Each row was made from one walk, in order. Every step used is in the known rows, and no mark comes twice. Write each row's walk.
In the rows, 128 means zero.
Known rows
G-B-C: [163 127  83 152 121 124 168 129 133 141 180 126  82 140 123 147 152 196
 109 138 106 110  58 149 159 111 140 118 116 157 134 110 131]
X-C-G-B: [149 148 106 124 160 120 147 135 119 123 154 141  94 151 135 149 134 168
  97 112  98 104 120 134 131 102  85 134  50 184 110  89 137]
L-B: [145 163 122 116 151 125 127 127 160 151 145 121 123 166 105 130 132 157
 136 140 117 114 109 153 132  95 137 138 127 123 149 114 135]
B-L-C: [145 152 100 135 132 116 164 123 154 150 166 147 108 169 101 134 164 195
 134 154 107 123  71 162 144 108 148 139 116 137 148 112 154]
W-H-C: [184 128 153 128 169  82 119 140  91 106 168 144  59 117 111 150 124 166
 124 111 139 164 123 120 167 121 142 137  88 119 114 134 148]
X-C-R: [161 157 105 103 166 117 116 117 124 138 128 149  87 149  96 122 155 188
 116  90 128 129 167 121 172 104 102 185  72 135 108 104 142]
X-C-L-B-G: [111 204 117 129 160 148 144 135 152 132 163 137  98 193 123 124 159 220
 135 146 105  95 128 163 147  53 104 117  83 152 133 100 156]
H-X-C: [167 151 123 126 180  92 130 155  96 118 150 148  76 109 103 118 133 143
 126 106 119 137 127 108 162 104 136 162  93 147 120 119 164]
W-C: [170 143 146 116 141  96 129 119 105 116 167 148  91 110 108 127 135 169
 117  96 144 131 123 128 167 111 150 146 123 143 119 113 147]
C-P-E: [184 134 166  99 123 101  77 113 138 158 133 139  78 120 124 102 158 150
 111  73 137  85 183 133 180 101 158 209 131 123 131 122 124]
W-G-B-C-R-P-E: [174 113 137 161 101  91 121  85 130 169 188 117  57 120 131 110 145 201
 105 134 125  77 134 138 207 118 134 171  71 119 140 106  94]
A-C-R-P: [147 136 135 112 181 127 100  75 142 142 127 145  71 136 102 102 179 195
 117  84 129  87 179 122 200 128 125 226 117 115 124 139 124]
G-B-L: [159 158  93 164 139 120 143 132 153 126 161 130 126 156 113 157 143 175
 115 150 101 110  57 179 132 113 144  94  75 159 150 125 110]
L-B-G-C-E: [132 175 138 113 121 144 123 113 136 162 228 141  97 170 149 115 165 231
 153 141 142  98  95 176 182  54 115  85 132 116 136 114 139]
X-C-G: [150 150 129  95 168 117 135 133 114 132 134 146 103 152 120 132 133 157
 109  99 110 120 158 120 133  93  90 169  87 157 105  93 156]
R-P-C-G-B: [141 122 122 142 174 118 155 108 147 142 141 125  88 126 134 135 164 152
  91  97  94  96 161 151 142 131  83 165  73 150 136  84 110]
W-G-B-L: [171 155 110 180 127 117 151 125 141 125 169 115 127 146 116 168 106 177
 114 170 110 112  57 178 142 112 152  82  59 140 141 125 104]
W-G-B: [174 137 122 164 131 117 150 121 126 133 158 111 101 124 117 164  98 157
 108 138 122 113  96 149 146 117 145 116  82 135 122 119 110]
W-G-C-X: [178 149 152 133 129  61 158 112 113 132 207 115  84 109 114 138 120 185
 110 130 136 127 140 126 184 105 154 131 100 112 106 109 119]
B-L-C-E: [162 165 108 114 126 118 152 133 156 170 178 151  99 164 120 129 196 222
 146 129 113 109  74 162 185  93 133 133 122 134 137 117 141]
W-C-R-P: [167 146 135 102 156  90 100  88 113 139 166 146  75 119 108  98 172 205
 117  89 153 114 174 116 204 123 127 186  91 126 114 106 127]
A-C: [153 131 145 127 166 134 131 104 134 120 127 145  87 125 102 131 140 161
 116  89 119 107 128 130 161 114 147 186 149 131 129 144 143]
R-C: [146 112 145 110 165 110 153 131 122 153 131 152 108 145 109 120 165 155
 111  81 122 124 166 142 144 145 117 186 138 136 151 109 128]
W-C-P-E: [194 138 178  99 115  79  77 106 110 133 168 159  64  96 130  93 163 174
 111  67 156  96 173 126 211 104 163 191 117 139 120 114 136]
C-L-B: [138 195 119 117 161 128 136 120 178 133 149 128 122 172 110 134 170 207
 138 133 102 104 123 162 157  77 136 132 107 142 150 119 127]
H-C: [162 135 132 124 169  93 120 143 104 119 144 146  91 130 118 129 129 156
 115 100 134 132 137 129 153 111 128 154 105 137  99 132 150]
C-B: [156 160 122 115 167 124 127 117 165 124 140 128  99 146 104 145 156 186
 117  98 118 110 135 146 138  87 145 162 126 155 121 112 118]
L-C: [147 133 113 119 136 116 164 115 139 154 156 141  81 146 100 134 157 177
 125 123 119 126 110 130 146 114 140 172 140 135 128 103 160]
R-P-C-L: [137 148 132 136 175 105 150 117 154 142 120 135  84 124 106 119 201 186
 110  74 101 106 200 144 176 114 118 203 105 124 142 106 123]
H-C-B-G: [133 161 132 132 184 132 120 121 132  98 169 137  75 156 134 134 141 206
 115 114 137 109 133 158 137  71 121 124 106 164  89 119 144]
B-G-C-L: [121 170 130 143 141 135 146  94 124 114 200 150  86 150 132 128 166 239
 124 120 131 113 132 162 168  62 134 108 122 146 125 113 146]
L-B-C: [148 150 100 119 128 130 154 134 153 161 173 124 108 175 112 123 153 200
 139 161 110 115  71 156 157  89 139 130 142 125 151 106 146]
B-G-C-P: [150 146 125 118 128 140 114 100 110 140 198 150  72 151 140 111 163 223
 116 117 156 104 137 151 188  79 142 137 127 125 108 112 150]

Write each row's walk
[165 150 149  97 159 108 131 101 110 111 167 146 103 123 129 130 133 174
 112  98 137 125 139 129 160 101 119 137 113 161 109  94 149] -> W-C-G
[146 152 143 118 120 135 124 107 108 152 212 148  77 139 146 119 160 220
 138 103 150 108 118 156 184  67 122 107 142 125 112 117 139] -> B-G-C-E
[156 146 114 127 162 133 144 107 143 126 152 123 111 143 135 157 130 162
  99 120 107 102 110 149 125 108 108 119  91 173 124 100 118] -> C-G-B
[142 205 139 144 194 125 142 131 127  98 203 135  54 150 117 138 151 220
 151 164 112 136  95 138 181  62 132  87  58 139 151 114 165] -> W-H-X-C-L-B-G
[193 152 135  93 141 103 107 119 109 124 166 157  74 117 122 115 170 201
 110  84 155 114 145 125 210 109 153 169 114 141 102 114 143] -> W-C-P
[130 185 133 125 179 146 138 100 182 114 144 142 103 164 111 129 181 219
 135 119  96  88 118 156 181  85 135 154 125 144 154 143 135] -> A-C-L-B
[159 130  98 109 145 115 125 101 135 170 156 129  74 152 109  98 186 221
 120 117 128 106 144 125 198 116 126 195 121 113 125 104 130] -> B-C-R-P
[112 187 125 148 175 168 164  98 184 130 145 122 109 167 121 133 174 209
 130 128 105 108 142 198 150  70 108 115 112 131 161  97 140] -> P-C-L-B-G
[152 133 170 121 103 118  89  90 112 146 201 156  61 129 148  92 157 196
 116 100 157  83 168 152 188  75 151 161 130 123 128 112 140] -> B-G-C-P-E
[160 155 107 134 195 109 144 138 108 103 173 142  80 120 134 141 132 159
 108 122  99 117 101 118 150 102 100 122  45 190 116 100 148] -> H-X-C-G-B
[158 171 145 144 199 119 132 129 117  85 196 139  29 122 108 150 137 200
 133 131 124 144 103 123 163  73 142 118  75 150 123 108 154] -> W-H-X-C-B-G
[183 135  74 130 124 131 146 134 139 149 177 133  68 147 137 134 188 228
 101 127 117  92  79 144 201 110 144 142 107 156 119 112 128] -> G-B-C-P
[173 145 136 101 104 114 104 123 158 176 176 133  81 160 134  91 178 203
 129 133 121  78 120 153 201  84 155 177 138 118 156 109 137] -> L-B-C-P-E
[126 128 172 129 119 105  80  59 114 157 200 150  60 133 135  75 158 198
 120 105 156  82 194 147 183  88 125 178 107 109 139 106 124] -> B-G-C-R-P-E
[180 157  85 159 116 124 166 120 152 147 192 136  88 164 129 151 164 236
 111 175 114  96  56 170 197 114 151 115  54 142 126 114 127] -> W-G-B-L-C-P
[156 139 117 130 182 110 135 128 116 102 166 140  98 140 149 152 129 173
  96 114 114 114 115 143 140 111  92 110  60 184  97 110 135] -> H-C-G-B
[158 131 167 109 137  87  71  82 140 168 132 133  78 124 110  88 161 155
 118  78 136  84 211 125 174 116 133 226 106 110 143 113 106] -> C-R-P-E
[114 142 137 145 178 141 140  99 164 140 142 123  70 142 118 122 175 188
 109  98 119  91 177 166 139  89 114 178 124 129 129  91 121] -> R-P-C-B-G
[147 176 117 118 159 106 143 147 127 122 136 153  87 151 106 130 172 199
 116  88 101 116 160 125 164  86 117 173  81 160 113 112 146] -> X-C-L
[166 151 154 117 175  98 141 104 148 121 141 123  72 117 103 135 154 164
 105  89 115  97 147 119 174 119 151 184 141 135 120 135 125] -> A-C-X
[156 157 100 125 140 125 166 123 146 132 161 134  89 150 116 132 187 232
 120 117 104 113 112 143 183  86 143 147 137 150 131 112 144] -> B-C-L
[144 181 101 130 164 108 131 152 158 116 154 150 110 179 101 140 167 210
 120 125  93 114 110 165 144  77 127 146  66 170 125 109 131] -> X-C-B-L
[147 138 127 133 178 151 144  88 145 104 148 139  90 136 135 153 140 178
  97 105  99  85 106 144 149 113 111 141 103 177 128 124 127] -> A-C-G-B
[139 153 107 114 156 122 164 111 174 138 166 142  73 157 103 142 180 214
 124 118 108 115 111 140 149  92 141 171 130 160 121  98 142] -> L-C-B
[154 163  82 108 147 146 137  98 171 159 167 125 107 179 108 117 171 235
 138 155 122 121  95 161 187  93 122 138 116 120 146 102 135] -> L-B-C-R
[142 140 119  98 155 128 167  98 144 147 157 141  94 157 123 136 154 181
 120 124 112 119 124 130 137 105 112 164 131 152 119  84 163] -> L-C-G
[148 180 110 131 165 125 128 124 181 117 150 132 126 170 106 148 165 203
 123 133 103 110  97 177 137  81 151 131 104 158 141 121 114] -> C-B-L
[174 158 132  94 139 105 119 161 113 161 144 153  78 137 118 121 166 180
 128  70 123 111 147 120 185  88 105 171 103 136 103 117 140] -> X-C-E
[111 152 165 126 122 112  79  63 141 169 217 140  79 163 135  69 161 212
 141 142 146  74 169 168 178  77 119 155  97 102 162 103 122] -> L-B-G-C-R-P-E
[159 148  95 181 117 116 187 121 147 139 194 130 104 160 116 165 130 204
 119 190 100 112  32 174 153 116 146  91  63 147 141 110 129] -> W-G-B-L-C
[145 116 138 135 160 102 142 123 134 158 119 130  84 117  99 113 164 138
 111  82 115 115 183 138 154 131 120 208 121 103 142 105 129] -> R-P-C
[164 129 145 141 118  98 145 111  98 131 194 137  99 120 115 138 105 181
 122 129 141 136 123 139 172 100 151 134 110 107 117 119 135] -> W-G-C
[131 167 129 128 165 157 127 102 163 123 154 121  91 161 120 144 143 197
 119 117 129 100 127 162 122  66 139 132 137 155 116 107 128] -> C-B-G
